Known rows, with every way that one mark hangs from another
vina(givit(vokami(benurub))): 0.968	-0.158	-1.203	3.565	-0.385	-0.337	1.254	-1.210	1.365	3.232	-3.416	6.100	3.178	-1.771	0.142	-2.825	2.042	0.935	-1.569	-0.610	-0.593	-1.331	-2.119
vina(mita): -1.725	1.241	3.869	-0.734	-0.818	-1.223	-1.425	-0.193	1.888	0.327	-5.593	-1.697	-3.690	-0.381	0.837	-0.645	0.691	-0.443	-1.586	-1.628	-0.205	0.370	0.890
gasol(tobel): -0.127	0.456	1.009	-0.482	0.946	-0.859	2.521	-0.331	0.936	2.709	-1.880	-3.088	0.782	-1.672	-0.024	-0.745	1.051	-0.032	-0.476	-2.346	-0.279	-0.663	0.850
givit(vina vokami(benurub)): 0.989	0.641	-1.044	2.056	-0.236	-0.873	0.605	-1.018	1.176	2.790	-3.210	3.012	2.600	0.494	1.456	-0.680	-0.295	0.888	-0.773	-2.137	-0.200	-4.252	1.746
tobel(gasol ragez(benurub givit)): 0.376	-0.588	-2.987	-1.371	-4.779	2.617	-0.693	1.250	-0.148	-3.763	1.545	-1.027	-1.101	0.840	-1.426	1.301	-1.541	-0.775	1.580	0.053	-0.622	2.675	-1.938
nake(mita): -0.841	0.294	1.939	-0.582	-0.042	0.029	-0.614	-0.470	1.214	1.375	-2.317	-1.780	-1.382	0.013	0.247	-2.738	0.671	-0.920	-0.319	0.238	-0.317	-0.963	-1.824
givit(vokami): 1.031	2.076	0.912	1.417	-0.978	-0.028	0.180	-1.574	1.353	3.678	-3.214	1.111	0.079	0.264	-0.606	-0.845	1.121	0.446	-2.092	-1.620	-0.127	0.756	-1.903
tobel(ragez): -0.138	1.296	1.769	-0.794	0.177	-0.358	-0.725	-0.521	0.238	0.959	-2.932	-2.961	-1.495	-1.501	-0.159	-1.234	-0.365	-0.549	0.314	-1.823	0.074	-0.170	1.491
vina(givit(vokami(benurub(nake)))): 0.620	-1.983	-2.524	3.911	1.459	-2.056	1.174	-1.946	-0.986	4.083	-0.399	7.332	4.351	-1.561	0.678	-3.095	2.195	0.797	-1.094	0.409	0.127	-2.515	0.447
vina(givit(vokami(benurub)) mita): -0.622	-0.258	0.414	3.230	-2.072	-1.824	0.018	-1.412	2.359	1.399	-4.990	6.496	0.730	-1.796	0.910	-2.905	1.912	0.308	-1.894	-0.374	-0.277	-0.989	-0.810
gasol(benurub(nake) tobel(ragez(givit))): -0.414	-1.053	0.664	-2.158	4.071	-2.552	2.996	-0.246	-1.374	2.162	4.886	-4.868	-0.603	-1.340	-0.538	2.026	-0.277	-0.501	1.373	-0.114	1.621	-0.227	3.539
benurub(nake(mita) vokami): -1.196	-1.757	0.072	-0.687	5.339	-0.508	-1.048	-0.185	-3.134	0.007	3.162	-0.264	1.089	0.644	0.908	-2.037	0.610	-0.433	0.118	3.098	0.208	-1.185	1.306
gasol(benurub(nake vokami)): -1.105	-0.982	5.114	-0.798	7.859	0.062	0.408	0.281	-3.140	-0.433	1.972	-0.726	0.226	1.110	1.112	1.472	0.934	1.105	-1.797	2.157	0.249	1.169	1.430
tobel(gasol(benurub(vokami)) ragez(givit)): 0.446	0.544	0.719	-2.393	1.961	3.861	-0.647	1.837	-0.779	-4.046	3.050	-4.038	-1.965	1.670	-1.097	3.372	-1.093	-0.060	0.529	0.657	-0.095	3.617	-2.371
ragez(givit(vokami) tobel): 1.780	3.574	-2.027	0.766	-2.398	0.188	-1.113	0.254	2.482	3.123	-1.476	0.240	-1.533	-0.300	-2.162	-0.002	0.321	-0.053	-0.568	-0.509	-0.080	2.155	-2.580
vina(givit(vokami) mita): -0.785	1.285	4.108	3.056	-2.089	-1.562	-1.318	-2.339	1.678	2.111	-6.464	3.800	-2.050	-1.625	0.282	-2.346	3.227	0.894	-2.724	-1.058	0.148	0.993	-2.649
tobel(ragez(benurub(nake))): -1.054	-2.079	0.746	-0.126	0.631	-1.816	-0.355	-0.864	-3.142	-1.204	1.606	1.409	1.003	-0.909	0.547	-1.166	-0.788	-0.295	0.745	1.496	0.333	-0.251	3.715
tobel(gasol ragez(givit)): 0.794	0.919	-3.498	-1.785	-3.330	2.337	-1.441	0.971	0.949	-0.750	0.020	-4.198	-2.242	0.592	-1.654	1.023	-0.848	-1.110	1.588	-2.124	-0.154	1.577	-1.860
tobel(gasol ragez(benurub(vokami) givit)): 0.246	-0.696	-3.464	-1.522	-1.204	3.804	-0.985	2.099	-2.018	-5.879	3.861	-0.924	0.069	1.324	-1.271	2.170	-1.660	-0.126	1.568	1.784	-0.840	3.608	-1.177
vokami(benurub(nake)): -0.353	-2.071	-2.506	0.112	2.667	-1.711	0.902	0.288	-0.792	2.212	0.519	1.790	2.683	-0.297	1.286	-1.310	-0.351	-0.517	0.057	-0.034	-0.237	-2.983	4.027
ragez(givit(vina vokami(benurub)) tobel): 1.699	2.151	-3.971	1.365	-1.751	-0.653	-0.738	0.768	2.336	2.117	-1.332	2.009	1.038	-0.178	-0.065	0.182	-1.065	0.370	0.806	-1.018	-0.101	-2.831	1.005
vina(givit mita): -2.007	0.336	5.440	1.313	-0.389	-1.207	-1.620	-0.784	1.244	0.521	-6.987	0.426	-3.398	-2.041	0.906	-2.078	3.044	0.665	-1.798	-1.218	-0.283	0.513	-1.056
vokami(benurub(nake(mita))): -0.959	-3.066	-3.174	-0.157	2.006	-2.002	0.331	-0.182	-0.541	1.407	2.156	2.220	2.580	-0.039	1.463	-3.421	-0.610	-1.662	0.998	1.951	0.022	-4.178	2.413
tobel(gasol): 0.411	0.219	-0.047	-0.072	-2.807	2.673	-1.167	0.271	1.076	-0.440	-3.116	-1.314	-0.534	1.082	-0.131	-0.611	0.650	-0.368	-0.825	-2.198	-1.006	1.108	-3.276
givit(vina(mita) vokami): -0.829	2.103	4.011	1.402	-1.894	-2.019	-2.027	-2.103	1.365	1.623	-6.348	0.694	-2.423	0.569	1.603	-0.206	0.895	0.820	-1.956	-2.564	0.564	-1.913	1.115
gasol(benurub tobel): -0.465	0.191	5.541	-0.865	2.645	-0.495	3.331	-0.276	1.183	1.525	-1.413	-3.066	-0.227	-0.903	0.360	0.665	1.153	0.429	-1.535	-1.225	0.030	0.417	-0.509
benurub(nake(mita)): -1.188	-1.704	0.560	-0.395	1.939	-1.742	-0.900	-1.085	-1.225	2.178	0.880	-0.473	-0.200	0.237	0.743	-2.993	0.863	-1.054	0.093	1.448	0.422	-2.196	0.654

Rows
-1.044	-3.089	2.160	-0.800	3.492	2.194	-1.362	-0.007	-2.680	-3.786	4.539	0.634	0.856	2.589	1.127	-0.756	0.489	-0.548	-0.451	3.812	-0.005	0.945	-2.926 -> tobel(gasol(benurub(nake(mita) vokami)))
-0.988	-1.235	-0.930	1.830	-0.097	-4.103	-0.915	-1.882	-0.259	1.733	-1.745	4.735	1.544	0.561	2.778	-0.912	-0.285	0.122	-0.655	-0.946	0.885	-5.188	5.348 -> givit(vina(mita) vokami(benurub(nake)))
0.520	-1.197	-2.432	2.231	1.673	-2.588	0.427	-1.597	-1.257	3.646	-0.287	4.168	3.843	0.673	1.979	-0.976	-0.149	0.749	-0.304	-0.998	0.563	-5.423	4.153 -> givit(vina vokami(benurub(nake)))
-0.937	-1.751	3.582	-0.897	8.001	-1.062	2.807	0.041	-3.102	0.256	4.045	-1.801	2.184	-0.431	1.027	1.234	1.151	0.940	-1.099	1.533	0.576	0.265	2.707 -> gasol(benurub(nake vokami) tobel)
-0.044	-3.141	-3.052	3.702	0.690	-2.332	0.517	-2.318	-0.728	3.289	1.308	7.831	4.276	-1.276	0.825	-5.319	2.001	-0.301	-0.184	2.467	0.359	-3.590	-1.152 -> vina(givit(vokami(benurub(nake(mita)))))
-1.543	-2.860	3.139	-1.164	7.298	-1.261	2.206	-0.525	-2.813	-0.584	5.727	-1.294	2.221	-0.100	1.223	-0.860	0.941	-0.176	-0.130	3.586	0.784	-0.945	1.178 -> gasol(benurub(nake(mita) vokami) tobel)
-0.013	1.299	0.049	-0.525	-2.066	0.813	-0.761	2.173	0.997	-1.482	-0.648	0.002	-1.830	-0.499	-1.223	0.559	-0.532	0.064	0.331	1.619	-0.957	2.696	-1.132 -> ragez(benurub givit tobel)
0.642	1.451	-0.543	0.735	-2.139	-0.624	-0.163	-0.834	-0.697	0.193	0.141	0.436	-0.682	0.461	-0.444	1.667	-1.039	1.044	0.868	-0.448	0.648	-0.533	1.388 -> tobel(ragez(benurub givit(vina vokami)))
-0.216	1.335	-2.193	0.373	-1.826	-2.051	-0.275	0.002	2.591	1.824	-2.559	1.219	-1.365	0.949	1.026	1.584	-0.870	0.240	-0.306	-1.910	0.411	-3.241	2.697 -> ragez(givit(vina(mita) vokami(benurub)))
-0.613	0.498	0.379	1.587	-1.985	-2.362	-0.899	-1.168	2.149	0.771	-4.821	3.487	0.193	0.306	2.259	-0.664	-0.471	0.272	-1.128	-2.058	0.200	-4.024	2.844 -> givit(vina(mita) vokami(benurub))
0.402	0.580	4.408	0.003	-2.661	2.921	-2.121	0.729	1.918	-3.285	-3.055	0.029	-1.412	0.573	-0.085	-0.590	0.233	-0.376	-1.050	-0.185	-0.915	2.938	-5.209 -> ragez(tobel(gasol(benurub)))
-0.553	0.115	5.064	-1.124	6.115	0.712	3.035	0.517	-0.755	-0.688	0.892	-3.029	0.927	-0.550	0.552	1.579	0.912	1.064	-1.529	0.499	-0.170	1.437	0.284 -> gasol(benurub(vokami) tobel)
0.478	0.626	1.046	-2.125	-1.566	2.623	-0.428	0.968	1.112	-1.790	0.585	-4.102	-3.219	1.296	-1.185	2.431	-0.868	-0.694	0.585	-1.101	0.115	2.646	-3.081 -> tobel(gasol(benurub) ragez(givit))
0.147	-0.480	-0.342	0.638	-2.246	4.090	-2.683	1.909	-1.240	-7.395	0.133	3.323	1.874	0.513	-0.118	-0.901	-0.458	0.174	-0.141	2.666	-1.794	3.962	-3.348 -> ragez(benurub(vokami) tobel(gasol))
0.913	1.361	-1.494	0.678	-2.415	0.595	1.328	0.024	0.868	1.646	0.374	2.075	-0.395	1.189	-1.625	1.624	0.155	0.768	-1.272	0.845	-0.356	2.673	-2.096 -> ragez(benurub givit(vokami))
-1.040	-1.104	0.220	-0.436	2.065	-1.399	-0.056	0.547	-2.828	0.629	1.603	-0.883	-0.726	1.308	0.994	2.311	0.048	1.427	0.575	0.694	0.309	-2.073	3.654 -> ragez(benurub(nake) givit(vina))
0.587	0.106	-3.022	-0.578	-2.146	4.440	-2.174	3.309	-0.735	-6.354	2.518	1.094	0.192	1.193	-1.341	1.349	-0.765	0.137	0.729	2.858	-1.612	4.725	-3.480 -> ragez(benurub(vokami) givit tobel(gasol))
1.385	1.428	-4.530	0.360	-0.682	-1.238	0.475	-0.314	0.956	2.466	0.096	0.084	0.918	-0.146	0.003	1.024	-1.840	0.089	1.670	-2.159	0.616	-3.778	3.271 -> tobel(ragez(givit(vina vokami(benurub))))
-0.871	-3.056	1.835	-0.922	-0.507	0.341	-1.833	-1.457	-1.504	-2.765	3.168	-0.240	-0.341	1.092	0.753	-2.140	-0.593	-1.935	1.164	1.854	0.844	-0.445	-2.031 -> tobel(gasol(benurub(nake(mita))) ragez)
-0.135	0.764	1.581	-2.702	5.693	0.373	3.058	1.255	-0.895	-0.873	4.339	-5.839	-0.727	-1.130	-0.922	3.144	-0.608	0.273	0.897	0.439	0.617	1.788	1.713 -> gasol(benurub(vokami) tobel(ragez(givit)))
0.744	1.400	1.611	-1.191	-2.648	3.150	-1.634	2.020	2.444	-2.303	-0.754	-2.144	-3.075	1.241	-1.241	1.601	-0.012	-0.425	-0.240	-0.021	-0.681	3.686	-5.297 -> ragez(givit tobel(gasol(benurub)))
0.295	-0.545	0.295	0.919	-5.791	2.854	-2.477	1.008	0.732	-5.107	-2.066	3.175	0.643	0.352	-0.238	-1.766	-0.340	-0.459	-0.059	0.994	-1.625	2.948	-3.890 -> ragez(benurub tobel(gasol))
0.314	1.188	-2.488	-2.037	0.561	-1.145	2.225	0.382	0.830	2.393	1.284	-6.138	-1.100	-2.248	-1.489	0.891	-0.486	-0.764	1.898	-2.435	0.584	-0.264	2.299 -> gasol(tobel(ragez(givit)))
1.893	0.958	-3.893	1.472	-7.482	2.845	-1.662	0.750	1.698	-2.592	0.611	4.305	0.416	1.346	-2.163	0.175	-0.395	-0.248	-0.213	1.121	-0.970	4.380	-5.735 -> ragez(benurub givit(vokami) tobel(gasol))
-0.715	-1.092	0.196	-0.643	2.533	0.068	2.103	0.353	-2.697	-3.653	2.940	-0.657	2.933	-2.131	0.090	-0.256	-0.921	0.275	1.026	1.479	-0.244	1.254	3.045 -> gasol(tobel(ragez(benurub(vokami))))
-0.574	0.602	1.053	-1.141	-0.404	-0.346	-0.415	0.659	-1.202	-1.359	-0.523	-2.805	-2.039	-0.024	0.187	1.998	-1.332	0.816	1.732	-0.560	0.186	-1.218	2.919 -> tobel(ragez(benurub givit(vina)))
1.684	0.588	-7.441	-0.009	-1.214	-1.780	3.701	-0.332	1.918	3.268	3.272	-0.011	3.180	-1.988	-1.446	0.208	-1.706	-1.110	1.780	-1.636	0.585	-1.717	2.491 -> gasol(tobel(ragez(givit(vokami(benurub)))))
-0.409	0.173	4.826	-1.219	2.093	-1.148	2.674	-0.911	0.433	0.452	-0.379	-3.929	-0.337	-2.100	0.138	0.063	-0.131	-0.319	0.022	-1.437	0.625	0.113	1.273 -> gasol(benurub tobel(ragez))
1.462	2.809	-2.482	-0.237	-1.484	-0.354	0.049	-0.813	1.165	3.453	-0.106	-1.741	-1.713	-0.334	-2.104	0.834	-0.468	-0.327	0.253	-1.608	0.696	1.188	-0.408 -> tobel(ragez(givit(vokami)))
-0.377	0.952	3.623	-2.039	2.914	-1.331	2.352	0.042	0.095	1.044	0.533	-6.962	-2.094	-1.062	0.347	2.927	-0.372	0.682	1.428	-2.219	1.191	-2.016	2.909 -> gasol(benurub tobel(ragez(givit(vina))))
1.186	1.763	-2.996	-0.783	-4.347	2.914	-2.432	2.031	2.211	-1.202	-1.361	-2.070	-2.206	0.565	-1.700	0.262	-0.100	-0.888	0.761	-1.125	-0.931	2.582	-3.958 -> ragez(givit tobel(gasol))
-0.874	-1.682	4.199	-0.602	4.622	-2.306	3.111	-0.980	-1.197	2.438	1.697	-1.909	1.082	-0.698	0.907	0.347	1.388	0.266	-1.044	-0.137	0.738	-0.680	2.153 -> gasol(benurub(nake) tobel)
-0.746	-1.445	-2.408	-1.578	4.307	-0.294	0.014	1.210	-4.610	-2.493	6.308	-0.596	0.617	0.112	-0.568	1.930	-1.357	0.276	1.634	3.336	0.326	1.556	4.273 -> tobel(ragez(benurub(nake vokami) givit))
0.962	2.131	-0.038	1.702	-3.078	-0.025	-1.261	0.252	0.619	-0.242	-1.318	2.445	-0.528	0.328	-0.545	0.917	-0.204	1.334	-0.073	0.571	-0.197	0.545	-0.783 -> ragez(benurub givit(vina vokami) tobel)
1.720	1.309	-0.383	-0.354	-3.343	2.328	-0.229	-0.613	1.532	-0.263	1.363	-0.807	-1.845	1.737	-1.859	2.127	-0.655	-0.470	-0.347	-1.001	0.502	3.309	-4.700 -> tobel(gasol(benurub) ragez(givit(vokami)))
0.339	0.305	-0.964	0.108	-5.052	2.671	-2.722	1.947	0.335	-4.423	-1.105	0.079	-1.140	1.280	-0.065	1.109	-0.659	0.506	1.235	-0.039	-1.015	0.841	-2.391 -> ragez(benurub givit(vina) tobel(gasol))
0.603	-1.623	-7.146	0.431	0.211	-2.027	1.150	-0.511	0.423	3.980	5.150	3.290	2.359	1.173	-0.432	-1.437	-0.682	-1.414	0.908	2.204	0.633	-2.893	0.737 -> ragez(givit(vokami(benurub(nake(mita)))))
0.001	-0.445	-1.585	-0.909	-3.980	2.073	-1.474	0.859	-0.972	-4.103	0.236	-2.010	-1.301	1.340	-0.011	1.944	-1.409	0.257	2.158	-0.956	-0.244	-0.197	-0.052 -> tobel(gasol ragez(benurub givit(vina)))
